Each row was made from one path, in order. Every step used is in the known rows, and no mark comes twice. Write each row's path.
Known rows:
bame -> sakik -> dutov -> vitumen: [  5  -1   1  -1   4   0  -1  10   0  -2  -1  -4  -9  -4   3   2   0   8
   0   6   2   2  -5   1   4   3   1  -1  -3   3 -10   2  -8  -1   4  -2]
dutov -> sakik -> rumum -> vezodis: [ 26   5  -4  -2   0   0  -4   4  -4   6  -7   0   3  -6   0   5   4   8
   1   0   0   4  -1   2 -11  -1   8  -4  -5  -2  -5   1  -6  -4   0   4]
sakik -> putu: [-5  4  0 -1  4  0  5 -1 -1 -4 -1 -2  0  8 -3  1 -2  1 -2 -1  1 -9 -4  3
  1 -1  0  2  0 -2  2 -1  1  1 -2  0]
vezodis -> bame -> sakik: [-11  -6  -1   2   1   3  -2  11  -6   1   3   0  -4  -4   2  -6   2   3
  -7   5  -3   4  -6   1   3   3  -2   8   0   2  -8  -1  -1   0  -2   0]
mevofa -> sakik -> doko -> bame -> vezodis: [ 7 -8  1  0 -3  0  4  3 -1  4  3  2  0 -7  4  4  0 10  1  5  3  8 -6 -3
  6 -1  4  4 -2  1 -9  4 13  4  0 -1]
vitumen -> dutov -> sakik -> rumum -> vezodis -> bame: [ 25  -4  -4  -1  -1   0  -6  12  -7   8  -6   5   4   1  -1  -3   8   7
   0   1  -1   3   3   5 -12  -1   8  -4   2  -5  -6   1   5  -6   0   6]
vitumen -> dutov -> sakik -> budu: [  0   1  -3  -1   1  -2   6   8   4   3   1   1  -8  -8   0  -2   2   3
   1  -1   4  -2  -4   4 -12  -2   3  -6  -6   0   0   2  -2  -6  -2   1]
putu -> sakik: [-13   2   1  -1   1  -1   1   4   3   3  -3  -3  -2   8  -2   6   0  -2
  -3  -2   0  -2  -1   1  -8  -1  -4  -3   1   2  -3   0  -3  -1  -1  -1]
rumum -> vezodis -> bame: [ 9 -6 -1  2 -1  0 -6  5 -6  3  0  5  6  5 -1 -6  4  3 -6 -1 -3  3  4  2
 -2 -1  5  1  5 -2  1  1  7  1 -2  2]
vapos -> putu -> sakik -> doko -> bame: [-29  -1   2   1   1   1  -2  10  -4  12  -4  -3   1   7  -2  10   2   4
  -8   1  -6  -2  -2  -1   0  -4  -1  -3  10   1  -8   1   8   4  -3  -1]
bame -> doko -> sakik: [19  0 -2 -3  1  2 -3 -2  2 -8 -1  1 -2 -8  0 -8 -2  3 -1  1  0  0 -3  1
 -2  0  0  0 -7  1  1  1  0 -4 -3 -1]
doko -> bame -> vezodis -> rumum -> sakik: [  1  -7   1   6  -4   3  19   9   3   3   5   3  -8  -5  13   4  -5  -4
   1   3   4  11  -5  -2  -3  -4   9   0   3   1 -14   3   0  -1   1   2]
doko -> bame: [-2 -2  2  3 -1  1  3  4 -4  3  0  1  0  5  1 -3  0  2  0  2 -2  5 -1 -1
  1 -4  3  1  4 -1 -3  1  5  1  1 -3]
dutov -> sakik -> putu: [  2   9  -2   0   5   1   6   4   0   0   1  -7  -7  -2  -2   2  -1   1
  -1   0   2 -10  -6   3  -3  -3  -3   3  -3  -2  -7  -2  -6   1  -2   3]
vezodis -> rumum -> sakik -> putu: [-17   3   0   2   2   1  18   6   3  -4   2   0  -7  -1   4   8  -7  -3
  -4   0   2  -5  -6   2  -2  -2   6   3  -2  -2  -8   1   0   0  -3   6]
vezodis -> rumum -> sakik: [-15  -1   0   4  -2   1  14   7   3  -1   3   2  -8  -9   7   8  -4  -4
   0   0   1   4  -1  -1  -5  -1   6   0  -2   1  -9   2  -1  -1  -1   5]
rumum -> sakik: [ 0  0  0  1  0  2  5  3  3 -1  2  0 -3 -4  6  9 -4 -4  3 -1  2  0 -2  1
 -2 -1 -1  1 -1  4 -6  2 -1 -1  0  2]
dutov -> sakik -> rumum -> vezodis -> bame -> doko: [ 38   1  -2  -1  -2   4  -5   7  -4   3  -4   6   2   3   1 -11   3   4
   1   1   3   6   2   2  -7  -3   8  -2   0  -3 -11   4  -4  -7   1   5]
mevofa -> sakik -> doko -> bame -> vezodis -> rumum: [-10  -9   1   3  -4  -1  12   6   0   4   4   4  -5 -13   5   3  -2   9
  -3   6   3  11  -5  -3   3  -1  11   4  -2  -2 -13   4  12   3  -1   2]
rumum -> vezodis -> bame -> sakik -> putu: [ -5  -4  -3   0   4   1  -2   9  -8  -1  -1   0   5   0  -4  -5   5   6
 -18   2  -3  -1  -6   5   1   1   3   6   1  -1  -1  -2   7   1  -7   1]
rumum -> vezodis: [ 9 -1 -1 -2 -1 -3 -5  0 -2  1 -2  3  8 -3 -2  1  5  2 -8 -2 -1  4  4  1
 -3 -1  4 -3  1 -1  6 -1  6  0 -2  0]
rumum -> sakik -> doko: [-16  -3   0   1   0  -1   6   6   3   0  -1   2  -2   3   6  18  -3   1
   4  -2   0  -3   0   0   0  -1   1   2  -1   3 -10   4   5  -1  -2   2]
sakik -> rumum -> vezodis -> bame -> doko: [ 31  -4  -1  -3  -2   3  -7   2  -6  -1  -5  10   9  14  -1 -13   2   3
  -1   0   2   6   4   3  -2  -1  11  -3   2  -3  -3   5   3  -6   2   3]
putu -> sakik -> bame: [-12  -1   2   0   5  -1   4   2   6   0  -4  -8  -2  12   2   8  -3  -4
  -4  -1   1  -6  -2  -1  -6   0  -1   1   4  -1  -3   2   0   0  -1  -2]
vitumen -> dutov -> sakik -> bame: [ 6 -3 -1  0  4 -1  4  5  7  1  0 -5 -4 -8  4  2  1 -4 -3  1  3 -4  2  0
 -5  0 -2  2  2 -5 -4  0  6 -4  0  1]
mevofa -> sakik -> rumum -> vezodis -> bame: [ 26  -3  -2  -2  -2   1  -8   3 -13   3  -2   6   7  -3  -2  -5   3  12
   0   3  -1   5  -5   2  -3   1  13   2  -4   0  -3   3   8   1   1   6]
vitumen -> dutov -> sakik: [  6   0  -3  -1   0  -1   1   7   3   4   0  -1  -4 -11   0  -1   4  -1
  -2   0   1   0   5   2  -7  -1  -4  -2   0  -2  -3  -2   2  -4   0   2]
bame -> vezodis -> rumum: [ 1 -6 -1  2 -2  1 10  1  6  0  3  2 -5 -4  6 -2 -1 -1 -3  3  4  6 -1 -1
 -2  1  8 -2 -1 -2 -5  1 -5 -1  0  2]
mevofa -> sakik: [ 10   1   0  -2  -1   0  -1  -2  -3  -1   4   0   0 -15  -1  -1   0   5
  -1   2   1   2  -3  -1   2   1  -1   4  -6   3  -1  -1   6   3   0   2]
sakik -> dutov -> vitumen: [14  2  2  0  4 -1  0  6  2 -2 -1  0 -8  9  2  0 -3  4 11  4  2 -3 -2  0
  2  0  4 -5  1  0 -6  4 -6  1  6 -1]
doko -> sakik -> dutov -> vitumen: [ 19   1  -1   0   6  -2  -2   6   1  -5  -3  -4 -12   1   2   1  -4  11
  12   6  -2  -5  -9   1  -4   0   5  -4  -5   0  -6   4  -7   1   2  -1]
mevofa -> sakik -> doko: [ -7  -2   0  -2  -1  -3  -2   1  -2   0   1   2   0 -12  -2   7   1   9
   0   1   0   0  -2  -1   4   2   1   6  -6   1  -4   2  11   3  -1   2]
sakik -> dutov: [12  1  0 -1  2 -1 -1  2 -2  0 -5  0 -2  4 -2 -1 -2  2  6  2  2 -3 -1  2
 -1  0  3 -1 -3 -1 -4  4  2  1  6  0]

Which path is each row?
[  3  -5   1   3   5   2  -1  16  -4   0   1  -2 -11   6   4  -6   0   8
   3   8  -1   1  -8   1   5   3   2   2   2   2 -15   3  -6   0   4  -1]	vezodis -> bame -> sakik -> dutov -> vitumen
[ 10  -5   1   4  -2   2  17  10   2   3   1   3 -11   1  10   2  -7  -1
   8   6   7   9  -6   0  -4  -4  13  -2   1   0 -19   8   2   0   7   2]	doko -> bame -> vezodis -> rumum -> sakik -> dutov
[-33  -6   1   6  -3  -1  18  14   0   3   0   5  -7   1   8  13  -4   1
   1   1  -2   7  -1  -3  -2  -4  10   3   2  -2 -15   5  11   0  -2   3]	vezodis -> rumum -> sakik -> doko -> bame
[-17  -8   2   1  -1  -1   6   9   3   8  -4  -2  -2  17   4  11   0   3
   0   1   3   4  -3  -1  -4  -4   2  -2   6   1 -12   5   4   0  -2  -4]	putu -> sakik -> doko -> bame -> vezodis
[ 1 -1 -2 -3  3  0 -3  7 -3  1 -4 -2 -3 -5 -2 -1  1  5 -3  5  1  2 -6  2
  0  3  1  3 -6  2 -8  2  0 -1  3 -1]	bame -> sakik -> dutov
[  4  -9  -1   1  -2  -2   6  11   4   9  -1   1  -4  -1   5   5   4   2
   1   3   3   6   3   1  -3  -3   1  -2   4  -3 -12   2   8  -4  -1  -2]	vitumen -> dutov -> sakik -> doko -> bame -> vezodis
[-1  2  1 -2  3 -1  0  6  0  2 -8 -3 -4 13 -4  5 -2  1  3  0  2 -5 -1  3
 -9 -1  0 -5 -1  1 -8  4 -1  0  4 -1]	putu -> sakik -> dutov
[ 3  5  0 -3  4  2 -7  5 -2  7 -6 -6 -1  3 -5  2 -1  1 -3  2 -1 -9 -3  2
 -4 -1 -4 -6  4  4 -5  1 -2  4  4  2]	vapos -> putu -> sakik -> dutov
[ -1   1   2   4   2   0  14  12   5  -3   1   2 -15   3  10   8  -7   1
  11   4   3   1  -2   0  -4  -1  11  -5   0   1 -16   5  -8  -1   5   5]	vezodis -> rumum -> sakik -> dutov -> vitumen
[ 4  6  0 -3  3  1  3 -3 -4 -5  2 -3  0 -9 -5 -1 -2  6 -4  1  3 -6 -9  2
  3  0  0  6 -6  1  1 -1  7  4 -1  2]	mevofa -> sakik -> putu
[14 -2  2 -2  3  3  3 -4  8 -7  0 -1  0  5  4 -7 -4 -6 -3  0  5 -2  3 -2
  6  0  1  3  3 -3  0  3  4 -3  2 -2]	sakik -> bame -> doko
[ 14  -2   2  -2   2   3   8  -1   9  -8   2  -1  -2   0  10   2  -8 -10
  -1  -1   7  -2   2  -1   4  -1   0   4   3   1  -6   5   3  -5   1   0]	rumum -> sakik -> bame -> doko
[  9  -2  -1  -2  -2   0  -4   7 -12   6  -7   3  10  -5   0   2   7  11
 -10   4  -3  15  -5   2  -4   0  12   1  -1   0  -4   1   5  -4  -1  -2]	doko -> bame -> sakik -> rumum -> vezodis
[-12  -5  -1   2  -1  -3   3  14  -1   8  -3   2  -3  -2   1   5   5   4
   0   1  -2   3   4   0  -5  -3   0  -1   4  -4 -10   1  14  -4  -1  -1]	vitumen -> dutov -> sakik -> doko -> bame
[ 15  -4   1   3   1   0  17   9  11  -2   3   2 -16   2  14   7  -7  -1
  11   5   8   3  -4   0  -1  -1  10  -6  -1   1 -17   7 -12  -1   6   3]	bame -> vezodis -> rumum -> sakik -> dutov -> vitumen
[  8  -3  -1   5   3   1  16   5  11   1   3  -7 -13 -11  11   2  -3  -2
  -1   4   5   2  -3  -3  -5  -1   6   3   0  -5 -12   1  -9  -1  -1   4]	dutov -> sakik -> bame -> vezodis -> rumum
[19  1 -2 -4 -1 -2 -6 -1 -6  2 -8  5 10  4 -2  4  4  7 -1  0  0  5  1  2
 -6  0 11 -4 -2 -2  3  2  1 -4  1  2]	sakik -> rumum -> vezodis
[-30  -4   3   1   0  -2   4  10  -1   8  -6  -1   0  16  -1  12   1   4
  -1  -1  -3   2  -1  -1  -5  -4   1   0   6  -1  -9   3   8   0  -2  -3]	putu -> sakik -> doko -> bame
[40  0 -4 -6  0  0 -9 -3 -3 -5 -9  5  8 -2 -2 -4  2  9 -2  1  0  6 -3  3
 -8  1 11 -4 -8 -1  3  3  1 -7 -3  1]	bame -> doko -> sakik -> rumum -> vezodis
[24  3  2 -2  3 -1 -1  3 -1 -3  2  0 -8 -5  1  0 -3  9 10  5  4 -1 -5  0
  4  1  3 -1 -4  3 -8  3 -1  4  7  1]	mevofa -> sakik -> dutov -> vitumen
[  5   6   3  -1   6   2  -5   9   1   5  -3  -6  -8   7   0   4  -2   3
   0   4  -1  -9  -3   1   0  -1  -2 -10   8   4  -7   1 -10   4   4   0]	vapos -> putu -> sakik -> dutov -> vitumen
[-12  -6  -1   6  -2   0  15  13   4   8   1   0 -12  -6   8   6   0   5
   1   5   1   9  -2  -3  -5  -4   8   1   1  -4 -18   3   0  -1  -2   1]	dutov -> sakik -> doko -> bame -> vezodis -> rumum
[  8   0  -1  -2   1   4 -12   8 -10  10  -7   1   8  10  -3   0   4   6
  -9   1  -5  -2  -4   3  -6  -2   6  -6   9   0  -4   1  -1   1  -1   6]	vapos -> putu -> sakik -> rumum -> vezodis -> bame
[-11   1   2  -1   6   2  -3   2   3   5  -2 -10   0   2   2   6  -2  -4
 -11   1  -2 -10  -3  -1   0   0  -4  -1   9   1   0  -1  -2   3  -2   1]	vapos -> putu -> sakik -> bame
[-19  -4   2   3  -2   0   9  10  -2   3  -1   3  -3   6   6  15  -3   2
   4   1  -1   3  -2  -1   1  -4   4   3   3   1 -12   5  11   0  -1  -1]	rumum -> sakik -> doko -> bame
[ -1  -3   2   1   1   3  16   3  12  -8   3   2  -6  -3  11   0  -9 -10
  -4   0   6   1   3  -2   0  -1   7   3   1  -2  -9   5   3  -6   0   4]	vezodis -> rumum -> sakik -> bame -> doko
[ 41  -3  -1  -5  -3   3  -8   0  -8  -2  -1  10   9  -2  -2 -14   2   8
  -2   2   4   9   0   2   0   1  11   1  -3   0  -3   4  10  -3   3   5]	mevofa -> sakik -> rumum -> vezodis -> bame -> doko
[ 10   5  -1  -6   1   1 -11   2  -6  10  -9  -1  11   3  -4   8   5   6
 -11  -1  -4  -1  -2   3  -9  -1   5  -9   5   2   1  -1  -3  -1  -1   3]	vapos -> putu -> sakik -> rumum -> vezodis
[ 27   0  -5  -3   1  -2  -8  -1  -7  -1  -9   2   6  -4  -2   5   3  12
   0   2  -4   3  -8   3 -11   1  12  -2  -9  -1   2   2   0  -3  -4   2]	doko -> sakik -> rumum -> vezodis
[-12   2  -1  -2   5   1   3   4  -3  -4   0  -4  -1  -5  -2   1   1   4
 -12   2   0  -3  -9   3   3   2  -2   6  -4   1  -2  -3  -1   0  -5  -2]	bame -> sakik -> putu
[-31  -5   0   3  -2  -2  14  10   5   0   0   5  -6  -3   6  16  -4   1
   0  -1  -1   1   1  -1  -4   0   7   2  -3  -1 -13   4   5  -2  -3   6]	vezodis -> rumum -> sakik -> doko
[ 21  -6   0  -1  -2   2  -7   3  -1  -2   0   9   7   4  -1 -15   3  -2
  -8  -1   1   5   7   1   2  -2   4  -1   6  -2   1   2   7  -3  -1   1]	rumum -> vezodis -> bame -> doko
[-10  -3   1   1  -1   2   1   9  -6   4   1  -2  -1  -8   2  -3   3   4
  -9   5  -3  11  -6  -1   3   0   0   6   0   2  -6  -1   4   0  -2  -4]	doko -> bame -> sakik
[ 3  0 -2 -3  1  2 -2  4 -6  1 -5 -1  1 -3  2  3  2  8 -3  5  0  6 -8  1
 -2  4  5  3 -7  2 -7  1 -6 -5  0  0]	bame -> sakik -> rumum
[  2  -5  -1   3  -3   2  16   4   8  -1   5   2  -8  -7  12   8  -5  -5
   1   2   6   6  -3   0  -4  -1   6  -1  -2   2 -11   3  -6  -2   0   5]	bame -> vezodis -> rumum -> sakik
[ 17   1  -4  -2   2   0  -4  -1  -6  -2  -7  -2  -1   0   0   4  -1  11
   9   4  -3  -1 -12   1  -9   1   8   0 -10  -1  -3   2  -5  -3  -2   2]	doko -> sakik -> rumum
[ 6  2  0  2  5  1  5  3  5  1  0 -8 -8 -6  5  4 -2 -1  1  2  1 -5 -1 -2
 -3 -1 -1  4  1 -3 -7  1 -4 -1  0  1]	dutov -> sakik -> bame
[-5  5  0  0  3  1 10  2  0 -4  1 -2 -3  4  3  9 -6 -4  0 -2  3 -9 -7  3
 -1 -2  0  3 -1  1 -5  1  0  1 -2  3]	rumum -> sakik -> putu
[  3  -2   1  -2   5   3   0  -1   8   5   0 -11  -1   1   5   6  -3  -6
  -9   3   3  -7  -6  -1   1  -1  -3  -2   9   2  -2   0  -6   4  -1   0]	vapos -> putu -> sakik -> bame -> vezodis
[12 -6  0  1  3 -1 -7 16 -6  0 -1  2 -4  2  3 -5  5 10 -4  6 -2  5 -3  3
  2  2  6 -1  2  1 -9  3  0  0  1  0]	rumum -> vezodis -> bame -> sakik -> dutov -> vitumen
